What can hang from each mark
q606: q584
q502: q84 q449 q450 q906
q449: q752
q84: q502
q450: q301 q502
q906: q502 q584
q584: q606 q906
q301: q906
q752: q449 q906

Every row comes from one small tree of marks. The marks that hang from a mark follow it in brackets, in the order of their numbers. Every link used is in the known rows. Which tree was each row made from?
Known rows
q584{q906{q502}}: 2.69	-0.58	-0.60	-0.64	-1.59	1.30	-0.25	-1.37	-4.13	0.72	2.59	-1.31	-0.99	-2.05	-1.61	0.16	1.28	2.23	-0.23	-1.91	0.38	1.68	0.82	-0.54	1.59
q906{q502 q584{q606}}: 0.26	0.80	0.99	-1.03	-2.12	1.83	4.86	-0.69	-1.14	1.16	0.58	-1.60	-0.08	-2.73	-1.30	-5.39	1.96	-0.07	-0.11	-1.16	-0.74	0.16	2.51	-0.44	1.40
q752{q906{q584}}: -3.39	0.10	-0.22	-1.02	0.62	0.59	0.85	-0.93	-1.24	-0.58	-2.67	0.94	-0.41	-2.28	-2.28	0.29	3.56	-2.67	-0.17	0.86	-1.02	-0.52	1.96	0.86	2.03
q906{q502{q449{q752}} q584{q606}}: -2.57	0.43	2.14	2.13	-1.30	0.25	4.89	0.62	-0.95	1.12	1.59	-1.33	1.56	-0.48	2.79	-3.43	1.30	0.96	0.01	2.51	-0.17	-0.01	-2.48	-2.63	-1.85
q450{q301{q906{q502{q84}}}}: -1.25	0.57	0.23	0.29	-3.41	-1.23	0.54	-0.67	2.21	3.32	-1.69	-3.85	-0.62	2.34	-0.71	-1.33	-0.79	1.89	-0.31	-2.53	1.02	1.67	2.76	0.11	-0.37
q450{q301{q906{q584{q606}}} q502}: 0.83	1.96	1.41	-1.41	-3.77	-2.35	3.10	-0.75	0.63	1.26	0.89	-0.48	-1.00	-1.09	-1.88	-3.63	0.99	-3.63	-0.72	0.63	-0.96	-0.97	4.13	-2.49	0.50
q502{q84 q449 q906{q584{q606}}}: -2.03	-1.45	0.18	2.47	2.33	-2.20	2.50	1.04	0.34	-2.24	1.93	1.60	-0.68	-0.53	-0.57	-2.66	-1.66	0.57	1.17	2.63	-2.66	-0.82	-1.21	0.21	0.10
q502{q906}: 2.24	-1.68	-1.80	0.49	2.53	-1.17	-0.37	1.54	-1.34	-1.09	1.08	2.45	1.61	-2.19	-1.22	2.40	-0.77	-1.58	2.09	-2.10	-0.46	-1.15	0.48	0.96	2.95
q301{q906{q584}}: -1.48	1.73	1.51	1.89	-4.25	1.20	1.51	-0.28	0.27	0.47	-1.46	-1.38	-3.06	-1.56	-1.11	1.55	1.84	-1.51	2.10	0.01	-0.50	-0.30	1.81	-0.47	0.56
q450{q301 q502{q449{q752} q906}}: 0.95	-2.06	-0.94	1.53	3.69	-5.86	-1.21	1.63	-0.13	-0.85	0.94	2.93	3.72	2.17	3.22	2.79	-1.56	-2.09	0.79	2.39	0.46	-1.59	-3.29	-3.36	-0.78
q84{q502{q450{q301}}}: 2.34	2.06	-3.34	-3.72	2.19	-0.54	2.10	-2.22	1.13	0.16	-1.54	4.11	0.22	0.57	-0.78	2.35	0.62	-3.20	-1.04	-2.97	1.44	-0.85	1.31	2.58	1.52
q584{q606 q906}: 3.26	0.00	-0.84	-1.45	-0.73	-0.52	3.72	-1.13	-4.17	-0.26	6.20	3.52	-0.61	-3.78	-2.09	-1.07	0.86	-1.35	-0.50	-1.37	-1.54	0.94	1.72	0.71	2.62
q502{q84 q450{q301} q906{q584}}: 0.08	-0.36	-1.57	-0.05	4.59	-1.43	0.90	-1.07	2.36	-1.38	-3.31	3.37	-2.55	2.42	1.26	1.44	-1.73	-2.50	0.08	1.43	-0.59	-0.46	2.67	2.96	1.84
q449{q752}: 0.72	0.60	-0.43	1.17	0.04	-0.30	2.94	0.81	0.41	0.86	0.70	1.17	1.97	0.21	2.17	3.76	0.80	-3.05	2.24	-1.11	0.98	-0.58	-0.59	0.62	1.20
q606{q584}: 1.55	3.52	-0.77	-0.30	-3.51	-2.11	4.45	0.37	0.38	0.91	-0.38	2.45	0.75	-4.00	-0.91	1.00	-0.57	-3.63	0.38	-0.34	0.38	-0.40	1.76	1.63	2.23
q450{q301{q906{q502{q84} q584}}}: -3.32	1.00	1.30	1.42	-3.78	-0.16	2.30	-1.60	2.16	2.75	-3.95	-4.68	-3.12	2.19	-0.31	-1.80	0.59	1.42	0.20	0.31	0.74	1.28	3.22	-0.52	-0.46
q906{q584}: -0.45	1.30	-0.12	1.06	-1.15	0.23	4.56	-1.04	-0.19	-0.46	-2.33	1.29	-2.26	-1.82	-0.58	-0.01	2.60	-2.12	2.54	0.28	-1.14	-0.16	1.31	0.56	2.25
q502{q449 q450{q301} q906{q584}}: -0.59	-0.17	-1.03	0.92	4.70	-3.47	1.22	-0.49	-0.92	-2.12	-2.97	6.69	-1.99	0.19	2.14	0.33	-0.30	-1.48	-0.27	3.10	-2.21	0.26	-1.71	-0.14	0.12
q449{q752{q906{q502{q84} q584}}}: -4.96	-1.40	1.11	0.48	0.68	2.76	-1.70	-0.26	1.99	1.49	-2.45	-6.21	1.19	2.54	1.02	1.35	1.23	0.40	-0.61	1.90	2.24	-0.83	1.49	0.37	-0.67
q502{q450}: 3.17	1.59	-1.18	-2.37	0.26	1.24	-0.16	-0.52	0.75	-0.51	-0.66	3.05	-0.30	-0.46	-0.24	1.61	-0.03	-1.98	0.21	-3.72	-0.40	0.39	1.07	2.49	1.49
q502{q84}: 0.43	0.32	-1.17	0.58	-0.67	-0.65	2.20	-0.64	2.15	0.19	-0.73	-0.14	-0.60	0.71	-1.24	0.55	-0.27	-0.58	2.13	-2.64	-0.56	0.36	0.93	2.37	1.80
q606{q584{q906{q502}}}: 2.85	2.09	-0.16	-0.94	-4.27	-0.04	1.39	-0.96	-3.20	1.42	2.55	-0.83	-0.66	-4.09	-1.36	0.58	-0.30	0.59	-1.69	0.58	1.43	0.82	1.98	-0.37	1.44
q906{q502{q84} q584}: -1.54	0.18	0.57	1.12	-2.11	1.85	2.18	-1.54	1.79	0.75	-3.26	-4.84	-2.30	0.95	-0.65	-2.03	0.78	1.90	1.55	-0.62	0.26	0.51	1.60	0.76	0.56
q450{q301{q906{q502{q84 q449}}}}: -3.30	0.51	0.47	1.77	-3.38	-2.90	0.30	-0.34	1.21	2.63	-1.57	-2.43	-0.83	2.82	-0.01	-2.62	-0.99	3.97	-0.48	-0.53	-0.25	2.61	-1.41	-1.53	-2.56
q449{q752{q906}}: -2.00	-0.91	-0.38	-0.69	1.89	0.39	-0.74	1.18	-0.48	0.76	0.48	0.81	3.90	-0.30	0.47	3.96	1.72	-3.29	-0.16	-0.26	1.22	-0.96	0.13	1.07	1.01
q752{q449 q906}: -0.80	-0.14	-0.56	-2.07	2.22	-0.30	-1.61	-0.15	-1.34	1.27	-1.09	4.74	2.87	-2.96	-3.11	-1.52	3.65	-1.79	1.75	-0.40	0.68	1.87	0.07	2.38	-0.70
q84{q502{q449 q450}}: 1.58	1.36	-1.86	-1.84	0.85	0.68	-1.19	-0.75	0.58	-1.69	-0.03	2.62	0.24	0.22	-0.88	2.41	0.14	0.45	-0.28	-1.94	0.53	-1.01	-3.59	1.06	-1.12
q584{q606 q906{q502{q450}}}: 5.29	-0.09	0.07	-4.07	-0.51	3.07	-1.41	-0.92	-3.26	0.62	5.32	0.59	-0.37	-1.97	-1.42	-2.24	-0.39	1.26	-3.17	-3.16	0.02	1.65	2.33	0.84	0.99

Which tree is each row?
-3.26	-2.06	0.42	5.49	2.69	-1.63	0.67	1.50	1.65	-1.80	-0.63	-0.02	-0.42	2.71	3.51	3.98	-1.49	0.14	3.01	4.69	-0.10	-1.68	-3.37	-0.87	-1.39 -> q502{q84 q449{q752} q906{q584}}
-2.27	-1.68	0.44	4.96	2.81	-1.70	1.11	1.83	-1.02	-1.75	0.08	2.14	0.65	0.14	3.42	3.96	0.03	-1.09	2.79	4.66	-0.53	-1.56	-3.93	-1.89	-0.71 -> q502{q449{q752} q906{q584}}
1.27	1.43	0.56	-1.55	-1.02	3.84	-0.55	-1.31	0.47	0.00	-3.17	-1.57	-2.05	-0.26	0.36	-1.09	1.09	0.39	-0.29	-1.64	0.33	0.62	1.54	0.76	0.63 -> q906{q502{q450} q584}
-1.63	0.93	1.62	1.35	-0.33	2.31	-0.40	0.19	0.50	0.14	-2.19	-1.22	-0.60	2.17	4.46	1.13	0.57	1.43	-0.11	2.10	1.12	0.50	-3.46	-1.59	-2.92 -> q906{q502{q449{q752} q450} q584}
0.06	-0.76	0.02	-3.62	1.77	3.72	-5.79	1.15	0.28	1.34	-0.13	-2.23	4.30	1.54	1.47	2.77	0.20	-0.52	-2.82	-2.01	2.82	-0.17	1.12	0.93	-0.78 -> q449{q752{q906{q502{q450}}}}
-0.24	-0.01	0.64	0.64	0.19	1.53	-2.75	0.63	3.19	0.96	-0.65	-2.65	1.09	4.88	3.84	1.46	-2.33	2.96	-0.54	-0.59	1.72	0.90	-3.74	0.34	-3.19 -> q906{q502{q84 q449{q752} q450}}
3.46	-0.60	0.08	-2.04	-1.52	1.22	1.88	-0.96	-4.50	1.02	5.89	-0.04	0.22	-3.27	-2.39	-3.40	0.59	1.64	-1.64	-2.15	-0.38	1.64	1.95	-0.46	1.74 -> q584{q606 q906{q502}}
2.73	-0.22	0.07	-1.28	-0.50	1.38	-3.44	-1.13	-3.59	-0.59	2.15	1.06	-1.93	-0.26	0.23	0.02	0.11	4.17	-2.01	-0.79	-0.38	2.59	-2.95	-0.99	-1.38 -> q584{q906{q502{q449 q450}}}
-0.98	-1.14	0.14	1.83	2.13	-2.19	3.30	1.24	-2.16	-1.94	2.16	3.94	0.08	-3.05	-0.43	-2.75	-0.04	-0.57	0.88	2.43	-3.11	-1.04	-1.60	-1.03	0.57 -> q502{q449 q906{q584{q606}}}
-5.31	-0.28	1.43	0.47	1.37	-0.94	2.77	0.96	-1.16	-0.12	1.72	2.13	2.41	-1.34	1.16	-1.12	2.56	-2.40	-1.09	4.33	-1.13	-0.77	-1.93	-1.05	-1.37 -> q502{q449{q752{q906{q584{q606}}}}}
-1.35	0.84	2.11	1.29	-5.36	2.73	-0.48	0.14	-0.34	1.79	-1.92	-5.23	-2.16	-1.01	-1.21	-0.61	1.64	1.44	1.13	-0.88	0.88	0.40	2.15	-1.85	-0.36 -> q301{q906{q502 q584}}
-2.28	-1.01	-0.07	-2.88	1.38	1.42	-6.67	-0.04	1.45	-0.06	-1.75	-2.29	1.08	2.46	-1.11	-1.71	-0.82	4.05	-3.55	-1.42	0.20	1.46	-1.73	1.19	-2.10 -> q752{q906{q502{q84 q449 q450}}}
4.33	-0.97	-3.18	-2.53	4.07	2.13	-4.46	0.80	0.46	-2.24	1.46	1.68	1.62	-0.70	-1.62	5.42	-1.99	-1.61	0.05	-3.21	2.18	-3.40	0.46	2.23	1.76 -> q84{q502{q450 q906}}
0.58	-1.25	-1.95	0.77	2.50	1.08	0.53	0.09	-0.70	-2.20	-0.22	-0.08	-0.19	-1.96	-1.88	4.02	0.82	-1.41	2.20	0.36	1.26	-4.03	0.69	0.69	2.17 -> q84{q502{q906{q584}}}
1.41	-0.73	0.34	-0.55	-1.71	-0.64	1.75	-0.69	-5.04	0.33	5.88	1.09	-0.02	-2.80	-1.56	-4.47	0.73	3.81	-1.75	-0.04	-1.67	2.24	-2.15	-2.16	-0.61 -> q584{q606 q906{q502{q449}}}
2.48	-1.09	-0.13	-1.51	-1.63	1.30	1.20	-1.24	-1.86	0.98	5.43	-2.50	-0.67	-0.84	-2.33	-3.26	-0.76	2.90	-1.47	-2.03	-0.11	1.57	2.29	0.87	1.42 -> q584{q606 q906{q502{q84}}}
1.24	0.69	-0.01	-0.84	-3.38	-2.98	-1.53	-0.86	3.56	1.43	-0.88	-2.85	-0.75	3.07	-1.91	0.41	-1.31	-1.02	0.35	-1.90	0.85	-0.15	2.88	-0.94	-0.16 -> q450{q301{q906} q502{q84}}
-1.54	0.08	0.51	-3.78	0.77	4.09	-4.08	-0.85	-0.50	0.01	-3.44	-2.07	-0.09	-0.61	-1.46	-1.10	2.13	0.13	-2.86	-0.77	0.70	0.21	2.50	1.04	0.45 -> q752{q906{q502{q450} q584}}
0.22	2.03	-1.44	-1.22	1.88	-3.72	2.78	-1.28	-0.23	-0.04	-2.27	7.15	-0.68	0.72	1.61	-0.94	0.42	-1.28	-0.87	-0.54	-2.21	2.18	-2.45	0.71	-0.31 -> q502{q449 q450{q301}}
-4.18	-0.09	1.49	4.02	-1.32	0.50	1.89	-0.34	1.97	0.77	-2.33	-4.54	-0.53	3.39	3.50	-0.11	0.21	2.94	1.73	3.15	0.80	0.30	-3.38	-1.59	-2.60 -> q906{q502{q84 q449{q752}} q584}
0.03	1.58	1.58	-1.52	-0.92	1.74	1.61	-0.36	-0.79	-0.19	0.13	0.63	-0.85	-1.20	0.33	-5.69	0.42	1.72	-1.99	0.22	-1.59	1.23	-1.10	-0.69	-1.46 -> q906{q502{q449 q450} q584{q606}}
0.61	-0.82	-1.53	1.18	5.76	-3.77	-0.50	1.44	-0.13	-0.78	-0.05	6.71	2.57	2.34	4.82	4.08	-2.21	-2.23	-0.24	1.89	0.19	-0.14	-3.27	-0.11	-0.89 -> q502{q449{q752} q450{q301} q906}
3.55	2.20	-0.19	-2.17	-3.36	1.99	-2.50	-1.61	0.38	0.76	1.48	-2.10	-2.25	-0.28	-0.50	1.65	-3.26	1.43	-3.13	0.04	2.34	1.08	2.81	2.31	0.22 -> q606{q584{q906{q502{q84 q450}}}}
0.30	1.06	0.33	0.18	-3.28	-4.80	-1.05	-0.15	0.41	0.77	-0.49	0.98	0.11	0.76	-1.04	-0.82	0.15	-0.04	-0.09	-0.02	-0.96	0.35	-1.61	-3.59	-1.89 -> q450{q301{q906} q502{q449}}
0.37	0.50	0.05	-0.66	-0.52	1.07	-2.79	-0.36	2.31	0.14	-1.62	-1.76	-0.68	2.74	0.62	-1.79	-1.87	4.25	-0.87	-2.25	-0.11	1.80	-2.69	0.71	-1.98 -> q906{q502{q84 q449 q450}}
-3.77	-1.07	1.16	0.00	0.39	2.72	-1.03	0.25	-0.78	1.47	-1.81	-3.94	2.10	-0.04	1.05	1.31	2.74	-0.96	-0.69	1.62	1.87	-0.88	1.20	-0.95	0.09 -> q449{q752{q906{q502 q584}}}
-1.21	-0.20	0.70	2.34	-1.10	-0.40	0.89	1.09	-0.65	1.66	0.14	-1.38	2.59	0.97	3.21	0.64	0.49	2.20	1.12	-0.07	0.78	0.68	-4.44	-2.22	-2.02 -> q906{q502{q449{q752}}}
0.04	0.65	2.26	0.70	-3.21	2.29	-5.40	1.94	1.04	1.85	0.84	-3.13	1.53	2.71	3.45	2.90	-1.51	2.60	-0.82	-0.92	2.12	0.75	-3.12	-2.04	-4.19 -> q301{q906{q502{q449{q752} q450}}}
-1.09	-2.60	-0.65	4.14	3.41	-2.52	-1.10	2.40	1.52	-1.09	1.54	0.73	2.17	2.95	2.91	4.32	-2.82	0.50	2.37	1.50	0.36	-1.27	-3.96	-0.03	-1.20 -> q502{q84 q449{q752} q906}
-1.25	-0.58	0.01	-3.39	1.22	1.42	-5.96	0.34	-1.15	-0.06	-1.39	0.04	2.19	-0.30	-1.15	-1.67	0.70	2.61	-3.69	-1.66	-0.30	1.54	-2.06	0.05	-1.86 -> q752{q906{q502{q449 q450}}}
0.94	-0.90	-0.39	0.57	2.09	-0.47	3.48	1.06	-1.59	-1.60	2.48	2.73	0.25	-3.60	-1.35	-1.44	-0.06	-2.80	1.21	0.43	-1.76	-1.74	2.19	0.56	2.89 -> q502{q906{q584{q606}}}
-3.45	-0.23	0.86	-0.81	1.20	1.00	3.07	0.83	-0.75	0.50	1.82	0.83	2.48	-1.60	0.43	-0.05	2.41	-4.52	-1.11	2.23	-0.01	-1.47	2.08	0.67	1.03 -> q449{q752{q906{q584{q606}}}}
1.51	-1.65	0.51	0.53	1.04	-2.23	-0.47	1.18	-1.14	-2.97	2.74	1.27	0.88	-1.90	-1.48	-3.22	-0.64	-0.65	0.42	2.19	-2.36	-2.33	-1.17	-3.10	-0.17 -> q450{q502{q449 q906{q584{q606}}}}
3.32	-1.35	-1.69	-0.79	3.54	0.71	-3.90	0.93	2.43	-1.79	0.01	1.18	0.11	1.72	-0.52	3.30	-3.62	-0.76	0.48	-2.68	0.36	-0.68	1.37	3.58	1.65 -> q502{q84 q450 q906}
-0.06	-2.32	-0.07	2.54	1.20	-2.12	-3.38	0.49	1.95	-3.40	-1.10	-2.05	-1.61	1.92	-0.78	0.17	-1.54	1.45	1.72	2.66	-1.11	-2.21	-1.87	-2.17	-1.09 -> q450{q502{q84 q449 q906{q584}}}
-2.99	0.41	0.31	-0.54	1.91	0.68	0.11	-0.91	-1.09	0.48	-3.32	4.02	0.31	-3.09	-2.56	-2.12	4.93	-2.26	2.33	2.56	0.40	1.33	0.99	1.78	-0.80 -> q752{q449 q906{q584}}
1.96	-2.05	-0.41	0.89	1.16	-0.33	-3.08	0.23	2.62	-2.69	-1.13	-3.18	-1.22	1.41	-1.77	1.50	-1.52	-0.84	2.20	0.59	0.15	-2.82	1.96	-0.55	1.25 -> q450{q502{q84 q906{q584}}}
0.43	0.95	-0.61	-0.13	0.54	-0.42	-0.79	-0.51	2.63	-1.26	-1.26	2.16	-1.40	2.52	0.43	0.38	-1.59	1.39	0.26	-1.36	-1.36	1.42	-2.80	2.12	-1.16 -> q502{q84 q449 q450}
3.51	-1.39	0.00	-1.13	1.27	-0.63	-0.49	1.03	-0.64	-2.42	2.87	-0.21	0.89	-2.41	-2.35	-1.94	-0.65	-2.99	0.75	0.13	-0.97	-3.16	2.69	-1.50	1.97 -> q450{q502{q906{q584{q606}}}}
2.95	-0.36	-0.22	-1.64	3.19	1.44	0.30	1.05	-0.39	-2.23	1.88	3.65	-0.35	-2.17	-0.43	-0.69	-1.34	-3.27	-0.36	-0.35	-1.36	-1.46	2.84	1.90	2.27 -> q502{q450 q906{q584{q606}}}
-2.77	-0.57	2.24	3.51	-4.08	0.50	-2.80	1.92	2.41	2.36	0.50	-6.18	1.10	3.88	2.36	1.93	-1.77	4.18	0.94	0.01	2.20	0.71	-3.19	-2.05	-4.20 -> q301{q906{q502{q84 q449{q752}}}}
-2.52	-1.64	-0.23	4.03	2.08	-2.09	0.50	0.51	0.78	-2.52	-1.70	0.70	-2.23	0.80	0.32	0.73	-0.99	1.24	2.30	2.94	-1.99	-0.74	-2.38	-0.06	-0.01 -> q502{q84 q449 q906{q584}}
1.47	2.36	-0.36	-1.94	-1.27	-1.12	0.08	-0.46	1.12	1.75	-1.38	3.18	-1.04	0.59	0.28	1.74	-0.35	-2.64	-1.03	-2.47	0.04	1.32	2.48	1.34	0.50 -> q502{q450{q301{q906}}}
1.78	1.34	-0.17	-0.07	-4.23	0.23	0.70	-1.26	-0.73	1.61	1.86	-3.14	-1.57	-1.53	-1.23	0.56	-1.83	1.70	-1.29	0.75	1.64	0.92	2.37	1.16	1.00 -> q606{q584{q906{q502{q84}}}}
-0.83	1.47	-0.38	-1.19	0.60	0.79	2.30	-2.71	3.00	1.19	-5.09	-1.18	-3.24	3.10	1.20	-2.23	0.05	0.17	-1.14	-0.37	0.22	1.58	2.78	1.84	0.47 -> q906{q502{q84 q450{q301}} q584}
-0.53	1.18	2.50	-0.09	-5.52	2.90	1.86	0.51	-0.73	2.14	1.47	-4.16	-0.93	-2.35	-1.92	-4.04	1.23	0.65	-0.27	-1.38	0.23	0.01	3.32	-1.47	-0.17 -> q301{q906{q502 q584{q606}}}
1.98	-2.64	-0.89	1.19	1.60	-3.14	-4.96	1.39	1.68	-2.51	0.95	-1.35	1.27	2.01	-1.30	0.88	-3.01	1.89	1.40	-0.11	-0.74	-1.64	-2.59	-1.41	-0.74 -> q450{q502{q84 q449 q906}}
